Each row was made from one path, in order. Every step used is in the known rows, and no mark comes twice. Write each row's path.
Known rows
delikup -> fuzad -> lotig -> zakator -> dufer: [-3.41  0.81  0.18  2.37  0.41 -0.46  1.54 -1.01  0.82 -0.90 -0.29  2.27
  0.00  1.12 -0.72 -0.85 -0.20 -0.73  0.65  1.81 -1.14 -0.16 -0.53  0.84
 -0.02]
delikup -> zakator -> dufer: [-0.81 -0.44  0.96  1.26  0.56  2.40  0.94 -0.62 -0.59 -1.26 -0.34  2.10
  0.31 -0.97  0.57  0.30  1.26 -1.13 -0.67  2.48 -1.09 -0.72  0.62 -1.39
 -0.92]
lotig -> dufer: [ 0.19 -0.41  0.63  0.26  0.38  0.96 -0.59  0.15 -1.13 -0.66 -1.23  1.98
  0.89 -0.82  2.40 -0.10  0.86 -1.85 -1.62 -0.63 -0.28  0.23  1.65 -0.41
  2.59]
zakator -> firusab -> lotig -> fuzad: [ 4.04  0.84  0.42 -1.16  1.28  0.50  0.58 -1.07 -0.72  0.49 -0.60  1.36
  0.50  1.48  3.34  1.89  0.80  4.39 -1.71 -0.95 -0.18 -0.03  0.10 -1.83
  1.43]
fuzad -> delikup -> zakator -> dufer: [ 0.03 -0.81  1.39  1.52  0.50  0.34  1.36  0.54 -0.79 -0.78 -0.33  2.23
 -0.74 -0.13 -0.66  0.60  2.39 -1.18 -0.85  2.16 -1.72 -0.68  0.51 -0.99
 -2.15]
dufer -> lotig: [-1.79 -0.58  0.52 -0.13  0.98  1.84 -0.44  1.57 -0.79 -0.49 -1.14  2.08
  0.57 -0.64  0.74  1.72  0.38 -0.27 -2.19 -1.15 -1.02 -0.52  0.14 -0.75
  1.83]
lotig -> zakator -> delikup: [ 1.53  0.06  0.22  0.29  0.95  3.18  1.32 -0.48 -1.25 -0.34 -0.77  1.99
  1.30  1.60  1.17 -1.42 -0.07 -0.56 -0.78  0.74 -0.90 -0.57  0.53 -0.13
  0.63]
delikup -> zakator: [ 1.10 -1.14  1.09  0.81  0.59  0.84  0.07  0.02 -1.13 -0.73 -0.36  1.90
  0.22 -0.28 -0.42  0.62  0.52 -2.18 -1.16  1.18 -0.77  0.17  0.90 -1.70
  0.86]
delikup -> zakator -> fuzad -> lotig: [-1.65 -0.89  0.82  1.19  0.43 -0.03  1.23 -1.11 -0.90 -0.46 -0.15  1.76
 -0.86  0.82  0.32 -0.97  1.20 -1.22 -0.01 -0.40 -0.84  1.04  0.39  0.80
 -0.54]
dufer -> lotig -> fuzad: [-2.32  0.46  0.35 -0.07  1.34  0.31 -0.22  1.63 -0.61 -0.55 -0.98  1.61
 -0.05  0.05  0.45  1.66  0.76  1.09 -2.36 -0.54 -0.73 -0.26 -0.57  0.25
  2.35]
fuzad -> lotig: [-1.88 -0.89  0.85  0.39  0.23  0.52 -0.20 -0.70 -0.05 -0.14 -0.77  2.26
  0.24 -0.62  0.73  0.37  0.80 -1.59 -0.64 -1.58 -0.84  0.56  1.56  0.12
  2.13]
fuzad -> lotig -> zakator: [-1.00 -0.64  0.24  0.23  0.41 -0.12  0.71 -1.55 -0.34  0.01 -0.66  2.36
 -0.43  0.74 -0.64 -0.70 -0.12 -2.12 -0.60 -0.99 -1.18  0.71 -0.04  0.14
  1.33]
lotig -> fuzad: [-0.81  0.34  0.84  0.48  1.01 -0.09 -0.15  0.78 -0.76 -0.66 -0.56  1.71
  0.26 -0.28  1.36  1.22  0.59  0.35 -1.44  0.23 -0.53 -0.26  1.49 -0.25
  2.56]
fuzad -> lotig -> dufer: [-1.25 -0.82  0.49  0.08  0.07 -0.04 -0.42 -1.12 -0.22 -0.29 -1.31  2.01
  0.52 -0.42  1.70 -0.94  1.13 -2.55 -0.91 -1.62 -0.42  1.29  0.96  0.86
  2.81]
delikup -> fuzad: [-0.88  0.17  1.15  1.95  0.62 -0.01 -0.34  1.89 -0.33 -0.97 -0.46  1.85
  1.15 -0.04  0.76  1.45 -0.26 -0.61 -0.61  1.34 -0.45 -0.64  2.06 -0.51
  2.58]
firusab -> zakator -> delikup -> fuzad -> lotig: [-2.36  0.54  0.46  1.36  0.92  1.52  1.01 -0.51  0.68 -1.08 -0.87  1.56
  2.59  1.90  1.18 -1.67  0.78  0.46  1.00  1.35 -0.54 -0.58  0.17  1.59
 -0.92]
firusab -> zakator -> fuzad -> delikup: [-2.65  0.02  0.94  0.92  1.08 -0.10  1.36  1.62 -1.66 -0.97 -0.83  2.13
 -0.64  1.34  2.21  0.13  2.27  1.42 -1.08 -0.30 -1.58 -1.32  1.15  0.74
 -3.41]
zakator -> delikup -> fuzad -> lotig: [-0.92  0.16  0.88  1.82  0.56  1.13  0.65  0.08  0.54 -0.39 -0.58  1.52
  1.97  1.50  0.63 -0.88  0.63 -0.54  0.79  0.77 -0.36  0.12  1.31  1.47
  1.84]
fuzad -> delikup -> zakator -> firusab -> lotig: [ 7.04 -1.27  1.03 -0.48  0.87 -0.36  1.18 -0.64 -1.25  0.71 -0.40  1.66
 -0.54  2.21  0.87  1.70  1.63  1.80 -1.47 -0.47 -1.20  0.36 -0.75 -2.95
 -1.85]
lotig -> zakator: [ 0.06 -0.34  0.42  0.45  0.72  0.98  0.42 -0.10 -1.27 -0.57 -0.60  2.32
 -0.05  0.32  0.29  0.19 -0.46 -1.36 -1.49  0.15 -1.09 -0.24  0.51 -1.09
  1.18]
fuzad -> delikup -> zakator -> firusab: [ 5.54 -1.73  1.60  0.99  0.60 -0.01  0.89  0.15 -1.25 -0.04 -0.29  1.77
 -1.08  2.00 -1.14  1.67  2.01  0.10 -1.18 -0.77 -1.49  0.46  0.24 -2.55
 -0.71]
zakator -> firusab -> lotig -> fuzad -> delikup: [ 4.89  0.30  0.79 -0.60  1.22 -1.24  1.02  0.06 -0.88  0.79 -0.59  1.49
 -0.71  2.40  2.50  2.26  2.00  4.44 -1.82 -1.24 -0.88 -0.13  0.04 -1.43
  0.11]
fuzad -> delikup -> zakator -> firusab -> lotig -> dufer: [ 7.20 -1.05  0.73 -0.68  0.70 -0.85  0.88 -1.08 -1.55  0.64 -0.92  1.42
 -0.31  2.36  1.77  0.42  2.29  1.19 -1.79 -0.78 -0.72  1.12 -1.20 -2.31
 -1.19]

Write each row's path
[ 1.01  0.86  0.45  1.87  1.05  1.73  1.42  0.70 -0.66 -0.64 -0.45  1.65
  1.72  2.56  0.37 -1.10 -0.61 -0.17 -0.04  2.25 -0.57 -0.63  0.27  0.44
  0.98] | lotig -> zakator -> delikup -> fuzad
[-2.07 -0.10  0.13  0.79  1.23 -0.49  1.84  1.87 -1.88 -0.12 -0.83  2.16
 -2.22  2.51 -0.13  0.16  1.32  0.97 -2.00 -1.39 -1.97 -0.46 -1.37  0.93
 -1.92] | dufer -> lotig -> zakator -> fuzad -> delikup
[-0.61  0.22  0.49 -0.04  1.17  4.02  0.79 -0.08 -0.82 -1.17 -1.15  1.83
  2.65  0.67  2.93 -1.00  0.97  0.73 -0.73  0.77 -0.79 -1.55  0.98 -0.12
 -1.17] | firusab -> zakator -> delikup
[-1.76  0.39  0.26  0.83  0.68  2.31  1.35 -0.66 -0.74 -0.98 -0.55  2.51
 -0.11 -0.11  0.98 -0.26  0.25 -0.35 -1.08  1.30 -1.39 -1.15  0.35 -0.70
 -0.58] | lotig -> zakator -> dufer
[-1.31 -0.27 -0.07 -0.21  1.09  1.26  0.41  0.77 -1.22 -0.32 -0.99  2.26
 -0.26  0.70 -0.64  0.68 -0.33 -0.68 -2.28 -0.63 -1.34 -0.24 -1.55 -0.58
  0.75] | dufer -> lotig -> zakator
[ 4.07 -0.57  0.90  0.39  1.34 -1.07  0.98  0.79 -1.01 -0.01 -0.55  1.15
 -1.97  2.89 -2.26  2.13  2.47  2.31 -1.97 -0.63 -1.39  0.68 -2.41 -1.24
 -0.55] | dufer -> lotig -> fuzad -> delikup -> zakator -> firusab
[-1.71  0.01  0.65  1.63  0.17 -1.38 -0.45 -0.21  0.36 -0.73 -1.00  1.71
  1.08  0.47  0.92 -0.59  0.64 -2.07 -0.06 -0.11 -0.08  1.26  0.81  1.25
  3.26] | delikup -> fuzad -> lotig -> dufer
[-3.20 -0.48  0.73  0.92  0.40  0.50  0.78 -0.53 -0.69 -0.23 -0.54  2.06
 -0.36  0.32  1.89 -0.43  1.03 -0.18 -0.30 -2.08 -0.79  0.42  1.78  1.46
  0.76] | zakator -> fuzad -> lotig
[ 0.46  0.55  0.99  1.91  0.90  2.54  0.53  1.34 -0.24 -0.81 -0.60  1.54
  2.46  1.05  1.50  0.02  0.16  0.21  0.06  1.79 -0.27 -0.78  1.94  0.29
  1.95] | zakator -> delikup -> fuzad
[-0.28  0.93 -0.08  1.25  1.43  2.14  1.25  1.44 -0.62 -0.64 -0.87  1.53
  1.49  3.00 -0.56 -0.78 -0.40  0.54 -0.85  1.64 -0.86 -0.75 -1.81  0.66
  0.84] | dufer -> lotig -> zakator -> delikup -> fuzad
[ 1.55 -0.48  1.33  1.12  0.95 -2.37  0.72  1.19 -1.05 -0.37 -0.20  1.60
 -1.40  1.03 -1.26  1.01  1.88 -0.81 -1.30  1.67 -1.22  0.58  0.09 -0.31
 -0.01] | lotig -> fuzad -> delikup -> zakator
[ 2.93  0.53 -0.34 -1.15  1.20  2.89  1.73 -1.23 -1.24  0.44 -0.85  1.86
  1.96  1.97  3.31 -1.22 -0.37  1.25 -1.23  1.09 -0.62 -0.69 -0.56 -0.65
 -0.57] | firusab -> lotig -> zakator -> delikup
[-4.70  1.13  0.18  0.26  1.68  0.04  1.28  1.48 -0.20 -1.36 -1.24  1.90
 -0.58  0.69  0.58  1.04  2.82  3.08 -1.81  1.23 -1.90 -1.79 -1.96  1.08
 -3.41] | firusab -> zakator -> dufer -> lotig -> fuzad -> delikup
[-2.97  0.07  0.03  0.84  0.35  1.07  1.54 -2.12  0.21 -0.44 -0.58  2.48
 -0.38  0.23  0.19 -1.06  0.50 -1.00 -0.26  0.18 -1.52 -0.04 -0.33  0.43
 -0.71] | fuzad -> lotig -> zakator -> dufer
[-0.25 -0.41  1.03  1.42  0.77  1.11  1.04  0.24 -1.82 -0.80 -0.11  1.73
 -0.51  0.53  1.02 -0.17  0.94 -0.44 -0.86  0.61 -0.76 -0.01  1.05 -0.37
 -0.66] | delikup -> zakator -> fuzad
[-0.49  0.36  0.52  1.54  0.41  0.82  0.45 -0.49  0.40 -0.40 -1.07  1.30
  2.46  1.64  1.57 -2.20  1.04 -1.23  0.58  0.30  0.10  0.91  0.70  2.19
  2.41] | zakator -> delikup -> fuzad -> lotig -> dufer
[ 1.05  0.41  0.69 -0.48  1.21 -2.25  0.66  1.05 -0.86  0.63 -0.64  1.72
 -0.39  0.88  2.44  1.79  1.58  2.07 -1.81  0.48 -0.94 -0.33  0.64 -0.24
  0.37] | firusab -> lotig -> fuzad -> delikup
[-2.65  0.40 -0.21  0.35  1.23  1.22  1.34  0.93 -1.92 -0.45 -0.82  2.01
 -1.12  1.68  0.90 -0.15 -0.05  1.09 -1.95 -1.22 -1.28 -0.45 -1.19  0.72
 -0.54] | dufer -> lotig -> zakator -> fuzad
[ 2.46 -0.45 -0.07 -0.24  1.12  2.19  0.77 -0.36 -1.11 -0.10 -0.94  1.94
 -0.54  2.11 -0.62  1.30  0.12  1.59 -2.19 -2.45 -1.27 -0.03 -1.99 -1.76
  0.82] | dufer -> lotig -> zakator -> firusab
[ 1.78 -1.56  1.46  1.10  0.56 -1.06  0.48  1.06 -1.31 -0.26 -0.34  2.01
 -0.87  0.34 -1.20  1.04  1.78 -2.14 -1.22  1.04 -1.48  0.11  0.75 -1.36
 -0.57] | fuzad -> delikup -> zakator
[-1.39 -0.80  0.84  0.98  0.90  0.59  1.32  1.44 -0.62 -0.83 -0.72  2.09
 -0.96  0.11 -1.40  0.99  2.40 -0.15 -1.61  1.52 -2.11 -0.77 -1.64 -0.71
 -2.48] | fuzad -> delikup -> zakator -> dufer -> lotig
[-1.74  0.08  0.80  0.30  1.27 -1.49  0.26  2.63 -0.71 -0.10 -0.98  1.73
 -1.08  0.89 -0.27  2.00  1.95  1.10 -2.34 -0.58 -1.44 -0.19 -0.69  0.61
  1.19] | dufer -> lotig -> fuzad -> delikup
[-2.30 -0.16  1.01  1.94  0.34 -0.94 -0.20  0.46  0.64 -0.55 -0.45  1.90
  0.69  0.34 -0.07  0.63  0.11 -1.27  0.26  0.11 -0.57  0.48  1.38  0.68
  2.71] | delikup -> fuzad -> lotig
[-1.34 -0.66  0.46  1.08  0.28 -0.42  0.87 -1.64 -1.22 -0.50 -0.67  1.55
 -0.42  1.04  1.46 -2.21  1.80 -1.84 -0.42 -0.69 -0.33  1.78  0.00  1.43
  0.00] | delikup -> zakator -> fuzad -> lotig -> dufer
[-0.77 -0.24  0.67  1.42  0.85 -0.91  1.91  1.12 -2.11 -0.14 -0.41  2.33
 -1.90  2.17  0.60 -0.41  1.15  0.23 -1.12 -0.33 -1.69 -0.33  0.74  0.70
 -1.44] | lotig -> zakator -> fuzad -> delikup
[ 0.59  0.67  0.61  0.17  1.20 -1.41  1.95 -0.20 -0.54 -0.13 -0.24  1.66
 -0.69  0.92  1.51  0.72  2.22  2.21 -1.18  3.40 -1.27 -0.62 -1.03 -0.63
 -2.87] | firusab -> lotig -> fuzad -> delikup -> zakator -> dufer
[-0.05  0.97  0.30 -0.91  1.26 -0.32  0.20  0.06 -0.78  0.07 -0.69  1.63
  0.58  0.04  3.55  1.21  0.36  2.13 -1.86  0.91 -0.19 -0.35  0.64 -0.65
  1.55] | firusab -> lotig -> fuzad
[ 3.86 -0.46  0.52  0.36  0.75  1.89  0.79 -1.10 -1.25 -0.19 -0.54  2.07
 -0.49  1.89  0.22  0.84 -0.15  1.00 -1.32 -1.82 -1.00  0.18  0.21 -2.18
  0.99] | lotig -> zakator -> firusab
[-3.91  0.10  0.38  0.37  0.90  3.16  0.45  0.87 -0.23 -1.04 -1.09  2.29
  0.54 -1.12  1.43  1.43  1.26  0.63 -1.76  0.12 -1.27 -1.39 -0.20 -0.50
  0.30] | zakator -> dufer -> lotig
